What can hang from each mark
C: K
R: C H
H: R U W
A: D
U: K L
L: U
W: A Y

Every row comes from one small tree of marks. The marks that hang from a mark follow it in brackets, in alphabetical order. Every link used is in the known rows. Which tree was each row made from?
Known rows
W[A Y]: [-0.71 -0.39  0.54  0.52  0.45 -0.10  0.15  0.96  0.16 -1.94 -1.08 -0.40
  0.89 -1.28 -0.71  0.02 -1.19  0.33 -0.46 -1.33]
R[C H[U]]: [ 0.07 -1.36  0.20 -0.53 -0.28  0.46  2.13  0.52  0.08 -1.90 -0.69 -1.75
 -4.15 -0.31  0.42  0.36  0.02 -0.98 -1.02 -1.31]
H[R U[K] W[Y]]: [-1.28 -1.06  1.54 -1.64 -0.28 -0.76 -1.11  2.37  1.83 -0.92 -0.36 -0.53
 -4.43 -2.01 -1.41 -1.24  0.25 -0.34 -5.59 -0.06]
L[U]: [ 1.10 -0.10  0.13  0.20  0.09  0.16  0.20  0.37  1.08 -0.50 -0.04  0.22
 -0.05 -0.96  0.06  0.86 -0.63  0.17 -0.87 -0.55]
H[R U[K L] W]: [-0.34 -0.42  1.29 -2.10  0.41 -0.55 -0.77  2.03  3.49  0.87 -0.23  0.31
 -5.48 -1.81 -0.96  0.25  0.72 -1.08 -6.48  0.02]
R[C H[W[A[D]]]]: [-2.44 -0.12  0.94 -1.18  0.59 -0.22  1.58  1.23 -0.53 -2.75 -0.79 -2.07
 -3.05  1.10  0.02  1.21  0.78 -0.33 -3.13 -0.53]
L[U[K]]: [ 1.33 -0.18  0.37 -0.56  0.34 -0.04 -0.63  0.64  1.45 -0.28  0.20  0.01
 -1.42 -1.65 -0.22  0.75 -0.51  0.58 -2.14 -0.28]
W[A]: [ 0.00  0.16  0.21  0.25  0.53  0.10  0.42  0.33  0.29 -0.87 -0.51 -0.18
  1.09 -0.19  0.10  0.52 -0.64  0.11 -0.91 -1.65]
W[A[D] Y]: [-1.45  0.25  0.69  0.15  0.79 -0.13  0.70  1.46  0.68 -2.32 -0.99 -0.13
  0.08  0.20 -1.19  0.59 -0.56  0.50 -1.28 -0.94]
H[U[K L] W]: [ 0.17 -0.48  0.83 -1.71  0.91 -0.34 -0.82  1.42  2.95  0.16 -0.32  0.35
 -4.41 -1.54 -0.48  0.41  0.60 -0.65 -5.30 -0.61]
H[R U[L] W]: [-0.54 -0.38  1.09 -1.37  0.17 -0.34  0.07  1.86  3.23  0.73 -0.41  0.66
 -4.08 -1.15 -0.72  0.24  0.55 -1.41 -5.07 -0.33]
U[K L]: [ 0.46  0.02  0.39 -0.83  0.78 -0.20 -0.61  0.65  1.95  0.79 -0.12  0.38
 -2.64 -1.66 -0.65  0.97  0.23  0.03 -1.82  0.68]
C[K]: [-0.37  0.43 -0.07 -0.73  0.08 -0.61 -0.14 -0.50 -0.82  0.49  0.22  0.05
 -0.05 -0.37 -0.40 -0.78  0.00  0.15 -0.94  0.89]
R[H]: [ 0.03 -0.78  0.09  0.00  0.01  0.30  0.67 -0.05 -0.49 -0.66 -0.37 -0.94
 -1.12 -0.97  0.19  0.38 -0.11 -0.35 -0.22 -0.01]
R[C[K]]: [-1.00  0.31  0.02 -1.18 -0.33 -0.65  0.77 -0.28 -1.43 -0.10  0.10 -0.91
 -1.96  0.37 -0.26 -0.65  0.31 -0.02 -0.30  1.20]
R[C H]: [-0.66 -0.89  0.17 -0.36 -0.37  0.17  1.56  0.08 -1.19 -1.20 -0.41 -1.84
 -2.96 -0.32  0.41  0.60  0.15 -0.47  0.52  0.40]
H[R]: [-0.50  0.12  0.50 -0.40 -0.47 -0.22  0.07  0.73  0.44  0.84  0.10 -0.05
 -1.11 -0.21 -0.44 -0.07  0.06 -0.46 -1.29  0.67]
H[U W[A[D]]]: [-1.00  0.32  0.81 -0.92  1.02 -0.09  0.62  1.47  1.89 -2.08 -0.66  0.02
 -1.37  1.36 -0.21  0.44  0.48 -0.55 -5.06 -2.47]
R[C[K] H[U]]: [-0.22 -0.94  0.12 -1.27 -0.17 -0.14  1.92  0.09 -0.67 -1.57 -0.59 -1.79
 -4.08 -0.52  0.04 -0.48  0.18 -0.85 -1.96 -0.43]

Which tree is each row?
[-1.71 -0.89  0.57 -1.06 -0.38 -0.26  0.80  0.37 -1.31 -1.43 -0.42 -2.32
 -3.61 -0.18  0.40  0.24  0.76 -0.46 -1.42  0.84] : R[C H[W]]
[-2.14  0.02  1.17 -1.32 -0.29 -0.68  0.59  1.64 -0.03 -0.82 -0.34 -1.59
 -2.71  0.38 -0.08  0.19  0.49 -0.51 -3.38 -0.16] : H[R[C] W[A]]
[ 0.13 -1.10  0.83 -0.70  1.12  0.24  1.06  1.40  2.29 -1.65 -1.49 -0.55
 -2.94 -1.85  0.05  1.08 -0.27 -1.44 -4.98 -2.52] : R[H[U[L] W[A]]]
[-0.17 -1.37  0.82 -1.51  0.34 -0.06 -0.26  1.03  0.94 -1.25 -0.49 -1.36
 -4.02 -1.42  0.04 -0.17  0.61 -0.60 -5.14 -0.89] : R[H[U[K] W]]
[-0.33 -1.21  0.69 -0.59  0.61  0.20  0.85  1.03  0.93 -2.30 -1.19 -1.20
 -1.62 -0.85  0.47  0.23 -0.12 -1.03 -4.59 -2.74] : R[H[U W[A]]]
[-0.36 -0.50  0.63 -1.00 -0.81 -0.08  1.52  1.27  1.10 -0.34 -0.15 -0.77
 -4.34  0.32 -0.16 -0.07  0.33 -1.10 -1.90 -0.73] : H[R[C] U]
[ 0.27 -1.22  0.95 -1.66  0.88  0.01 -0.18  1.34  2.43 -0.72 -0.70 -0.59
 -5.38 -2.54 -0.27  0.71  0.48 -1.09 -5.36 -0.63] : R[H[U[K L] W]]
[-1.84 -0.16  0.99 -2.43 -0.61 -1.06  0.55  1.15  0.24 -0.05  0.01 -0.97
 -4.92 -0.16 -0.49 -1.23  1.02 -1.06 -4.82  0.57] : H[R[C[K]] U W]
[-0.77 -0.06  0.54 -1.72 -0.75 -0.67  1.33  0.86  0.37  0.08 -0.01 -0.75
 -3.94 -0.08 -0.58 -0.97  0.31 -0.89 -3.01  0.00] : H[R[C[K]] U]
[-2.94 -0.59  1.35 -1.21 -0.89 -0.98 -0.04  1.82 -0.27 -0.98 -0.40 -1.52
 -3.99 -0.84 -0.99 -0.68  0.44 -0.27 -2.04  1.67] : H[R[C] W[Y]]
[-1.47 -0.83  1.50 -0.74  0.02 -0.47  0.00  2.43  1.72 -1.92 -1.06 -0.58
 -2.03 -1.42 -1.01 -0.66 -0.57 -0.73 -5.14 -2.04] : H[R U W[A Y]]
[-0.86 -1.19  1.01 -1.26  0.26 -0.57 -1.22  1.63  1.43 -1.66 -0.67 -0.56
 -3.43 -1.84 -0.97 -0.92  0.10 -0.01 -4.42 -0.72] : H[U[K] W[Y]]
[-2.59  0.50  1.12 -2.13 -0.17 -1.31  0.38  1.26 -0.70 -0.22 -0.14 -1.43
 -2.45  0.07 -0.44 -0.67  0.58 -0.32 -4.32  0.84] : H[R[C[K]] W[A]]
[ 0.17 -0.27  0.80 -0.77  1.15 -0.01  0.35  1.44  2.92 -1.04 -1.06  0.48
 -1.89 -1.11 -0.12  0.77 -0.18 -0.87 -4.76 -2.62] : H[U[L] W[A]]
[-2.02 -0.51  0.55 -1.88 -0.22 -0.86  0.67 -0.02 -1.85 -1.00 -0.23 -2.24
 -3.52 -0.58  0.01 -0.65  0.85 -0.36 -2.52  1.60] : R[C[K] H[W]]
[ 0.55 -0.34  0.67 -0.66  0.11  0.13  0.78  1.45  3.31  0.81 -0.42  0.96
 -3.47 -1.31 -0.67  0.51 -0.01 -1.38 -3.25 -0.73] : H[R U[L]]
[-0.56 -1.06  1.16 -1.39  0.77 -0.49 -1.03  1.97  2.88 -1.06 -0.90  0.07
 -4.57 -2.87 -1.30  0.01  0.04 -0.43 -4.94 -0.47] : H[U[K L] W[Y]]
[-1.66  0.50  0.51 -1.60 -0.69 -0.88  0.86  0.42 -0.93  0.63  0.24 -1.05
 -3.01 -0.09 -0.64 -0.76  0.50 -0.35 -1.51  1.81] : H[R[C[K]]]
[ 1.17 -1.26  0.48 -0.94  0.89  0.42  0.56  0.90  2.66 -0.58 -0.82 -0.25
 -4.58 -2.54 -0.30  1.05 -0.18 -0.91 -3.61 -0.97] : R[H[U[K L]]]
[-1.17 -0.99  0.56 -2.01 -0.17 -0.52  1.18  0.47 -0.84 -1.50 -0.49 -1.97
 -4.50 -0.59  0.11 -0.84  0.72 -0.95 -3.84  0.02] : R[C[K] H[U W]]
[ 0.49 -1.33  0.58 -1.31  0.52  0.27  1.49  1.14  1.93 -1.09 -0.84 -1.33
 -6.65 -1.95 -0.14  1.28  0.18 -0.94 -2.74 -0.72] : R[C H[U[K L]]]
[-1.38 -0.41  1.20 -1.47 -0.23 -0.43  1.19  1.97  1.26 -1.44 -0.60 -1.19
 -3.92  0.20  0.04 -0.08  0.35 -1.08 -4.64 -1.91] : H[R[C] U W[A]]
